What can hang from each mark:
nikal: dunelel mubuva
fenu: gavupi mubuva
ramateg: dunelel
gavupi: fenu pilidam
pilidam: gavupi
ruvi: mubuva
foli: mubuva
mubuva: fenu foli nikal ruvi

Each row was made from one small tree. Brackets hold a mark, then the marks that hang from it, in alphabetical order. Every link used is in the known rows. Write each row's tree.
(in the rows, 128 means zero)
Known rows:
[pilidam [gavupi [fenu [mubuva foli nikal]]]]: [152 136 134 161 177 162 112 143 124 177  82 104 118 137 188 123 182 196
 104 139]
[gavupi fenu]: [152 125 149 148 164 149 139 174 125  95 127 125  69 133  93 113  94 101
 135 138]
[mubuva [fenu gavupi] foli [nikal dunelel]]: [131 111  92 124 109  71 113 132 114 138 120 145 163 135 168 122 114 118
 155 119]
[nikal mubuva]: [124 140 173 119 134 174 139 159 130  70 141 105  42 132  96 129  84  51
 146 154]
[fenu [gavupi pilidam] [mubuva foli [nikal dunelel] ruvi]]: [123 111  63 130 141 133 126 108 133 153 114 148 163 131 147 136 141 181
 124 130]
[pilidam gavupi]: [151 122 107 161 153 175 138 186 137  99 113 133  81 139 159 114  93 102
 150 140]
[pilidam [gavupi [fenu [mubuva foli [nikal dunelel] ruvi]]]]: [141 136 108 161 186 157 136  62 111 191  82 112 187 122 153 143 184 224
  97 138]
[fenu gavupi [mubuva [nikal dunelel] ruvi]]: [128 125 126 135 156 180 146  66 116 131 131 149 193 118 106 147 132 160
 127 140]
[mubuva fenu foli nikal ruvi]: [118 161 150 115 119 139 125 104 118 113 162 116 160 101 187 140 158 140
  94 119]
[foli [mubuva ruvi]]: [124 154 138 138 146 199 161 109 141 107 154 139 101 106  80 142 125 111
  90 135]
[ramateg dunelel]: [128 118 111 130 168 104 150 135 107  66 137 122 100 128 133 121  59  77
 153 137]
[nikal dunelel [mubuva foli]]: [105 133 119 104 134 112 138 114 111  99 119  95  76 133 133 134  84  56
 147 157]
[foli [mubuva fenu nikal ruvi]]: [129 163 154 131 126 185 140  86 135 135 152 153 148 100 101 150 160 147
  81 119]
[mubuva fenu foli ruvi]: [116 153 171 117 111 112 139 120 126 121 162 103 134 105 137 128 148 112
  99 114]
[foli [mubuva fenu nikal]]: [136 147 139 129 127 166 126 126 131 136 132 157 111 118 129 137 138 116
 104 126]
[nikal [mubuva [fenu gavupi] ruvi]]: [132 133 221 132  85 128 140 151 151 117 158 111 103 124   4 127 128 102
 144 117]
[ruvi [mubuva foli [nikal dunelel]]]: [ 91 139  81  89 158 136 124  59  91  87 126 103 159 127 243 137 104  97
 121 154]
[mubuva [fenu [gavupi pilidam]] foli [nikal dunelel] ruvi]: [133 106  57 132 102  77 117 138 138 144 127 164 167 131 135 127 123 164
 144 107]

Write each row's tree:
[128  91  78 115 111  94 113 137 131 125 110 161 152 153 128 115  93 124
 167 120] : [ruvi [mubuva [fenu [gavupi pilidam]] [nikal dunelel]]]
[119 113 109 110  92  83  92 177 145 124 129 125 121 149 181 106 134 133
 137 110] : [ruvi [mubuva [fenu [gavupi pilidam]] foli nikal]]
[138 121  99 137  94 104 108 182 154 130 147 148 135 128 140 120 144 167
 127 102] : [mubuva [fenu [gavupi pilidam]] foli nikal ruvi]
[102 147 170 103 105  91 146  73 115 136 137  92 131 113  82 143 132  93
 121 130] : [nikal dunelel [mubuva fenu foli ruvi]]
[116 152 142 110 158 178 118 111 110 122 131 107 121 118 229 135 154 127
  95 148] : [fenu [mubuva foli nikal]]
[123 106 118 124  78  52 129 151 151 153 122 124 105 140  36 124 117 121
 156 113] : [nikal dunelel [mubuva [fenu [gavupi pilidam]] foli ruvi]]
[165 128 146 172 187 199 123 147 127 161  83 127 117 139 142 124 161 189
 118 142] : [pilidam [gavupi [fenu [mubuva nikal]]]]
[134 133 146 138 156 135 134 144 141 161 117 107  89 125  91 121 169 178
  85 125] : [gavupi [fenu [mubuva foli ruvi]] pilidam]
[150 118 144 139 109 131 114 178 134 108 143 155 130 134 130 117 113 115
 154 117] : [mubuva [fenu gavupi] nikal]
[149 105 104 141 140 177 113 192 149 123 116 161  93 147 136 117 118 147
 144 134] : [fenu [gavupi pilidam] [mubuva nikal]]
[108 132 155  98 105  71 132 112 112 135 117  97  94 131 108 130 110  63
 144 137] : [nikal dunelel [mubuva fenu foli]]
[135 127 111 144 116 134 143  78 135 161 130 177 185 116  57 146 136 156
 122 115] : [foli [mubuva [fenu gavupi] [nikal dunelel] ruvi]]
[146  96 122 142 130 149 126 209 157 130 115 150  66 151  87 105 109 120
 149 129] : [fenu [gavupi pilidam] mubuva]
[124 125 106 128 109  89 127  93 118 138 141 140 198 117 143 135 137 149
 133 114] : [mubuva [fenu gavupi] foli [nikal dunelel] ruvi]
[113 126 169 118  85  67 139 106 131 145 136 103 136 126  44 132 129 105
 146 120] : [nikal dunelel [mubuva [fenu gavupi] foli ruvi]]
[111 132 155 105 100  99 101 132 125 119 145 103 153 135 185 115 146 117
 126 117] : [ruvi [mubuva [fenu gavupi] foli nikal]]
[105 117 114 101 109  70 111  90 108 133 123 117 184 138 179 122 126 114
 143 123] : [ruvi [mubuva [fenu gavupi] foli [nikal dunelel]]]
